Each row comes from the steps of one path. Every step used is in the known rows, and no mark comes twice. Write the path behind each row, first mark first.
Known rows:
firid/kovepe: [  0   8  10   3  -4   2   1  14   0 -10   0   2   0   1   1  -1  -1   1
   5   0  16 -14   1  -3]
taref/meseke/linur/firid/kovepe/rako: [-21  28  13   0  -1  -3   4  13  29 -20   2   1  -3  -4   1  17  12  10
  -8   6  12  -3  10  -1]
pidalon/firid/linur: [ -1   7  12   6 -20  -4   2  13  10 -15   1   1  -1   1   1  -1  -3   9
   2  -2  -1  -2   2  15]
rako/taref/meseke/linur: [-17  -6  -6  -1  -8   0  -4  -2  21 -10  22   0  -4   4  -2  -3  12   3
  -9  12   5  11   8   1]
kovepe/rako/taref/meseke/linur/firid: [-19  14  -2  -3  -8  -8  -1   2  23  -2  20   1  -6  -1  -3  25  16   8
 -15   8   7  12   9   7]
pidalon/firid/kovepe/rako/linur: [ -3  15  12   7 -21 -10   2  18   9 -10   8   1   0  -3   8  18  -1   6
  -3  -3  14 -10   5  18]
pidalon/firid/linur/meseke/taref: [-10   9  10   5 -12   0   7   4  11  -4  -1   0  -6   2   6  -1   3   3
   7   5  -5  -5   4  10]
firid/taref/meseke: [ -1   3 -13   0 -10   4   2  18  25   4   3   0  -3   5   4  -3  11  -8
 -16   5  10  -1   3  -8]
meseke/taref: [-11   2  -2   1  10   0  -2   4  -3  12   0   1  -6   1   1   3 -16  -5
 -11   9  -3  -5   3  -7]
meseke/linur/firid/kovepe/rako/taref: [-24  25   7   0 -11  -7  -3  13   1 -14  15   5  -6  -4  -4  20   6  11
  -3  10  19  -5   9   5]
taref/firid/kovepe: [ -4  -1  11   2   1   0   1  14   3 -10   2  -1  -3  -6   1   0   3   3
   2  -1  14 -14   0 -33]
rako/linur/meseke/taref: [ -7  28   1  -1   5  -1   0 -11   1   6   7  -3  -5  -5  13   2   3  -7
   6   7  -4   1   6  -8]
linur/meseke: [  0   3  -1   0   1   3   7 -15   5   3  -2  -2  -1   1   3  -1  22  -3
  16   0  -2   3  -1   0]
linur/firid/kovepe/rako: [ -5  33  12   0  -4  -6   3  15   5  -1   1   2  -2  -7  -1  22   4   8
   0  -3  16 -11   2   4]
firid/taref/meseke/linur: [-15   3 -11   0 -10   3   1  18  22 -10   1   2  -4   5   3  -4  10  -4
 -16  12   9   0   7  -9]
firid/kovepe/rako/taref/meseke/linur: [-16   4   9   1 -10  -4   1  17  18 -15  17   4  -4   4  -2  21  12   5
 -13   9  24  -1  10   2]
pidalon/firid/linur/meseke: [ -1   9  11   5 -20   0   9   2  14 -13   0  -1  -2   1   4  -3  16   7
  15  -1  -3   0   1  15]
linur/firid/taref/rako/kovepe: [ -4  35 -11   0 -12 -15   5  15  13   4   8  -2  -7  -6  14   9   7   0
   5   0  15   6   2 -16]
linur/firid/taref/rako: [ -4  29 -14  -2  -9 -15  -1  16  13   9   0   1  -8  -6   0  10   9   1
   2   2  10  -6   1 -13]
firid/linur/meseke/taref/rako: [ -5  25  11  -1   5  -9   7   2  11  -5  -5   1  -8   0   5  13   7   0
  11   6  -1   0   7 -20]
taref/rako/linur/meseke: [  3  28   0  -3   0 -18   3 -13  14  -5   5  -2  -5  -7  10  11  19   0
  21  -1   0   6   5 -16]
firid/kovepe/rako: [ -1   9  13   2  -4  -5   4  18   2  -5   0   3   0   1   0  23   2   2
  -5  -2  19 -11   3   1]
taref/meseke/linur: [-17   2   3   0   2   2   2   0  24 -19   1  -1  -2   2   2  -3   9   4
  -7   9  -2   6   7  -5]
pidalon/firid/linur/meseke/taref/rako: [ -8  13   8   5 -11 -12   8   4  18  -5  -2   1 -10   1   6   8   8   5
  12   4  -4  -3   5   0]
rako/taref/firid/kovepe: [ -6  -8   3   1  -9  -1  -5  11   2  -3  24  -1  -6  -2  -3   0   7   3
  -1   4  20  -8   2 -24]

Which path is each row?
[-8 26  4 -1  5 -7  4 -6  2 11  5  0 -4 -4 10 29  6 -6 -5  4  0  5  8 -3] => kovepe/rako/linur/meseke/taref
[ -3  43   6  -3  -3 -12  -1   3   4   2   8   0   0 -11   7  29   2   4
  -6  -4   3   4   6   4] => kovepe/rako/linur/firid
[  1   5 -16  -1 -10 -14   0  18  10   5  -1   3  -7   2   1  10   7  -5
  -3   3  12  -4   2 -16] => firid/taref/rako
[ -6 -12  -4  -2  -5  -9  -2   4   3  10  20   2  -5  -3  -4  28  11   2
 -15   2   9   7   3 -15] => kovepe/rako/taref/firid
[-3 -6 -7 -1 -8  1 -2 -3 23  4 23 -2 -3  4 -1 -2 13 -1 -9  5  5 10  4  2] => rako/taref/meseke
[  0  29  16   1  -6  -8   0  17   1 -11   7   2   1  -5   6  24  -1   1
  -5  -3  20  -8   7  -1] => firid/kovepe/rako/linur
[ -5  -8 -13   6 -23   0   3  18  30   4   4  -1  -4   5   4  -7  11  -2
 -12   3   5  -3   2  12] => pidalon/firid/taref/meseke
[ -5   0  14   1   2  -5   4  18   5  -7   2   1  -3  -6   0  22   6   4
  -7  -2  17 -11   2 -29] => taref/firid/kovepe/rako
[-10  11  -1   2   9 -16   6   2   6   6   5  -1  -9  -1  17  12 -12  -3
  -1   6   5   9   6 -22] => meseke/taref/rako/kovepe
[-22  30  13   0  -4  -5   1  14   2 -19   0   5  -3  -6  -2  19   3  12
  -1   6  15  -9   8   1] => meseke/linur/firid/kovepe/rako
[ -3   3   6   1 -12  -6  -1  16   1   0  17   4  -2   2  -3  23   6   2
  -7   3  25  -6   4   6] => firid/kovepe/rako/taref
[ -6  -7   4   7 -24  -7   4  17  27  -2  18   2  -4   4   0  15  12   7
 -10   2  18  -5   5  23] => pidalon/firid/kovepe/rako/taref/meseke
[-10   4  -3   0   9   4   5 -11   2  15  -2  -1  -6   2   5   1   8  -7
   7   9  -5  -2   2  -6] => linur/meseke/taref
[ -9  12  -2   1   9 -11  11 -12  10   8   4  -2 -10   0  19   9  11  -5
  15   6   2  11   4 -19] => linur/meseke/taref/rako/kovepe
[  0  46   1  -3  -1 -22  -3  -2  13  -5   7  -2  -5 -13   8  14   4   7
  11  -3   1   2   5 -14] => taref/rako/linur/firid
[ -4  -9 -15   6 -25  -2   1  20   8   7   2   1  -4   4   2  -4   3  -1
  -7   3   7  -7   0  15] => pidalon/firid/taref
[-21  29  11   1  -5   0  -1  11   1 -22   0   2  -3  -6  -1   0   0  11
   7   8  12 -12   6  -3] => meseke/linur/firid/kovepe
[-15  -7  -1   0  14  -1  -1   5   0  10   1  -2  -9  -5   1   4 -12  -3
 -13   8  -3  -7   2 -34] => meseke/taref/firid
[-11  20   5  -2   9  -9   4  -4   5   9   7  -1  -6  -9  11  30   9  -5
  -6   4   0   3   8 -25] => kovepe/rako/linur/meseke/taref/firid
[  3  26   1  -2   0 -21  -3  -2   9  -8   5  -1  -3  -7   7  13   1   2
   7  -2   2   4   6 -16] => taref/rako/linur
[ -3  17  12   7 -20  -7   7   7  12  -8   7   0  -2  -3   9  16  15   4
   9  -3  13  -9   4  19] => pidalon/firid/kovepe/rako/linur/meseke
[  0  23   5  -2  -2 -10  -1   3   2  -1   7   1   1  -6   6  28  -1   0
 -11  -3   4   6   6   2] => kovepe/rako/linur
[ -8  31  13   1   1  -5   4   9   2   0   6   2  -4  -3  10  26   3  -5
  -1   4  16 -11   9  -6] => firid/kovepe/rako/linur/meseke/taref
[-22  23   2  -1  -1  -2  -2  -1   0 -14   0   1  -3  -6  -2   0   1  10
   3   8   0  -1   5   0] => meseke/linur/firid
[-10   5  -5   0  12 -15  -1   3   6  10  -2   2 -10   0   1  13 -10  -2
  -4   8  -2  -4   5 -18] => meseke/taref/rako
[-20  27  11   1  -1   2   3   9  27 -23   2  -1  -3  -3   2  -4  10  10
   0   7  10  -5   8  -5] => taref/meseke/linur/firid/kovepe
[-10  28  10   1   6   0   1   1   4  -2   9  -4  -7  -9  14   2   4  -5
   8   6   8 -11   7 -33] => rako/linur/meseke/taref/firid/kovepe
[ -2  54  13   0  -7  -4  -4   9   2 -11  11  -3   0 -12   9   1  -3   6
   8  -3  13 -10   5  -4] => rako/linur/firid/kovepe
[ -3   4   7   1  -9  -4   2  16  19  -2  18   2  -2   4  -1  21  12   2
 -12   3  23  -3   7   4] => firid/kovepe/rako/taref/meseke
[ -4  44  -4  -2 -12 -11  -2  16   4   7   8   1  -2  -9   7  29   3  -1
 -14  -1  10   1   6   0] => kovepe/rako/linur/firid/taref
[ -3  45  -3  -2  -9  -9   1  16  24   5  10  -1  -2  -8   9  27  11  -1
 -19  -1  10   4   8  -1] => kovepe/rako/linur/firid/taref/meseke
[-21  32  -8   0 -12 -14   4  14   9 -14   6   1  -8  -6  13   7   5   5
   4   8  14   8   7 -16] => meseke/linur/firid/taref/rako/kovepe
[ -5  27 -11  -1  -9   2   2  15  25   8   4  -2  -5  -4   3  -2  13  -1
  -9   3   7  -2   2  -4] => linur/firid/taref/meseke
[ -9   7  -5  -1  11 -10   6 -11  10  13  -3   0 -11   1   5  11  12  -4
  13   8  -4  -1   4 -16] => linur/meseke/taref/rako
